Each row was made from one path, in order. Every step used is in the known rows, and no mark comes twice. Write each row's path.
In the rows, zero is written as 128.
Known rows
U, H: [151 123 125 143 112 134 145 114 125 118  90 130 154 140 130 125 111 137
 113 148 121 114 113 130 120 126 109 120 121]
E, B, Z, L: [159 138 154 139 112 114 105 105 150 128 124 124 186 130 205 131 120 140
 181 136 146 116 118 130 129  84 106 118 160]
H, L, F, R: [103 154 132 114 111 119 116 113 140 109 121 124 134 150 127 136 143 124
 143 146 136 105  98 128 151 189  97 136 110]
U, H, L, Z, B, E: [ 97 167 148 147 116 126 161 122 141 108 126 143 107 144 108 136 109 128
  89 131 150 125 105 104 105 195 114 118 130]
Z, B: [123 135 147 130 103 123 128 110 148 122 102 131 142 114  88 130 123 142
 107 133 139 112 126 124 134 163 105 119  97]
F, L, H, Z: [136 110 121 136 120 134 100 133 140 117 141 132  92 147 143 133 128 142
 167 139 130 100 132 133 140 121 103 143 138]
F, L: [120  92 127 122 113 125 108 120 144 116 109 128 146 134 147 131 123 128
 160 134 118 102 119 115 140 165  94 130 123]
Z, B, E: [117 135 164 126 110 116 131 118 157 123 100 138 155 100  80 127 112 145
 121 129 135 113 122 122 135 210 107 114 109]
F, R, L: [122 152 139 110 120 134  99 112 134 125 101 134 134 114 101 135 128 129
 163 148 115 107  91 116 137 181  99 125  89]
U, H, Z: [160 141 130 149 115 120 140 123 126 123 110 135 133 150 137 128 100 146
 132 145 127 115  96 147 116  97 112 124 126]
F, L, H, U: [100  95  99 133 117 133 126 134 142 114 141 132  89 135 145 134 136 141
 132 121 127 105 134 121 147 158  94 140 139]
F, R, L, Z, H, U: [108 178 128  99 121 131 146 119 126 119 141 142  96 126  88 144 116 128
 130 109 130 125  75 105 115 195 105 130 114]
E, B, Z, L, F, R: [150 148 164 115 116 112 104 107 148 122 117 116 186 140 194 138 129 137
 178 140 143 112 108 144 139 118 114 129 158]
F, L, Z: [130 102 128 126 114 130 109 120 141 109 107 132 118 159 137 133 119 113
 172 128 121 107  99 102 131 173 100 136 132]
L, H, Z, B: [142 157 130 150 111 133 118 125 147 122 131 131  89 131  92 135 129 159
 112 133 145 112 137 143 135 123 112 132 108]
E, B, Z, H, U: [121 130 128 129 117 106 144 112 155 124 140 135 157 121 153 134 115 150
 162 105 145 130 121 138 125  82 117 125 163]
F, L, Z, B, E: [101 115 159 117 114 122 124 126 158 112 112 139 113 126 106 137 109 123
 140 116 132 113 116 101 124 225 109 128 132]
B, Z, H: [130 137 163 123 118 117 137 114 138 121 101 133 176 127  90 125 111 133
 151 121 139 120 121 129 120  91 110 122 143]
F, R, L, H, U: [107 155 107 124 125 142 120 128 133 122 143 137  80 116 106 139 139 147
 134 134 122 112 106 120 141 182  98 133 102]
L, H, U: [131 124  98 149 114 136 129 128 136 117 132 134 104 125 117 128 133 146
 118 129 129 117 124 127 145 158  97 132 123]
Z, L, F: [168 146 125 130 101 118 126 110 122 121 113 115 185 137 148 129 136 127
 120 139 142 105 122 132 146 168  86 119 123]
L, F: [157 128 117 140 100 117 121 112 137 116  92 119 174 147  99 125 139 130
 146 134 125 110 117 134 155 166  98 126 107]
E, B, Z, L, H, U: [141 139 125 152 118 127 122 120 145 123 153 129 132 128 209 135 133 156
 153 121 155 124 137 132 133  82 103 124 174]
F, R, L, H, Z, B: [122 188 140 124 120 142 105 126 140 128 133 135  66 121  76 145 132 159
 124 141 138 109 118 135 131 154 117 134  86]
B, Z: [137 120 148 145 115 114 116 112 146 119  81 131 167 134 113 122 115 135
 179 138 125 116 103 129 134  87 107 118 126]
F, R, L, H: [129 156 128 126 125 154  97 122 131 121 120 133 105 121  93 137 140 139
 154 149 121 105 116 117 143 177 105 134  94]

Which path is each row?
[161 170 151 103 111 110 115 117 128 124 124 119 145 144 157 139 120 141
 138 145 144 101  93 154 136 165  97 131 127]
H, Z, L, F, R
[122  96 121 130 120 148  99 128 140 113 125 127 115 139 138 131 138 130
 150 134 125 101 145 118 145 160  97 141 132]
F, L, H
[142 132 142 107 111 121 116 113 138 115  89 121 154 138 104 133 132 128
 144 144 120 106 101 139 152 195 103 134 108]
L, F, R
[172 152 138 129 109 113 116 111 126 127 133 131 146 125 166 131 112 144
 141 143 145 107 103 142 124 128  93 121 133]
H, Z, L
[170 140 143 143 106 107 111 107 143 124 117 113 197 149 193 130 138 136
 183 133 151 116 129 139 144  92 104 121 158]
E, B, Z, L, F
[150 156 149  98 109 121 122 110 126 120 108 116 168 133 153 137 129 128
 125 146 140 102 103 137 141 203  93 126 126]
Z, L, F, R
[185 162 123 134 100 104 122 114 124 125 119 119 163 148 157 133 127 138
 136 141 150 103 109 152 139 136  88 123 127]
H, Z, L, F
[132 142 117 119 111 121 159 116 134 113 138 141 118 132 102 135 110 127
 117 105 138 125  98 111 113 177 105 125 134]
L, Z, H, U
[111 178 167 109 120 131 120 119 149 120 101 142 103 107  62 139 113 131
 145 130 131 117  87  98 122 252 115 121  92]
F, R, L, Z, B, E
[135 151 142 136 104 112 119 115 149 126 114 134 119 125 102 132 114 156
 119 134 141 113 111 143 130 123 111 122 102]
H, Z, B
[121 119 135 105 120 135 132 119 135 110 128 133 128 151 116 138 114 113
 145 113 131 109 114 104 116 175 103 138 146]
F, L, Z, H
[159 144 128 134 114 146 114 117 122 121 135 126 142 124 152 131 136 134
 119 143 149 106 141 124 135 155  92 128 132]
Z, L, H
[169 158 137 141 113 119 147 114 115 126 133 130 144 145 180 134 101 144
 104 147 145 109  99 147 105 105 101 116 141]
U, H, Z, L
[155 152 108 149 100 118 118 112 122 122  97 121 167 142  90 128 150 128
 155 137 123 110 112 123 155 159  91 120  86]
R, L, F
[133 153 155 143 114 111 157 126 143 125 109 140 136 122  99 132  96 161
 106 137 142 118 112 143 109 151 119 115 126]
U, H, Z, B, E
[123 150 115 154 117 135 140 117 125 105 126 137 109 171 148 133 117 115
 119 137 139 120  89 107 112 142 107 126 127]
U, H, L, Z
[148 117 147 149 116 113 102 109 159 122 108 129 172 133 161 127 122 145
 203 133 128 118 110 136 137  77 120 124 143]
E, B, Z
[ 94 153 151 129 118 112 134 112 142 115 130 136 160 130 113 128 120 130
 143 122 153 120 113 122 121  87 105 125 144]
B, Z, H, L
[116 163 119 125 106 115 140 114 132 111 145 125 168 144 101 133 145 124
 119 122 153 111 129 126 141 158  89 132 121]
Z, H, L, F
[133 147 165 133 112 103 126 124 157 125 113 141 132 102  85 128 104 161
 134 130 140 115 110 138 127 180 112 120 110]
H, Z, B, E
[110 142 111 150 114 129 140 115 132 114 132 134 138 150 149 129 124 130
 110 147 137 115 102 120 119 127 100 122 121]
U, H, L
[108 134 140 127 112 104 158 114 139 121 121 137 156 120 108 128 109 140
 136 108 144 126 111 133 118  90 109 119 149]
B, Z, H, U
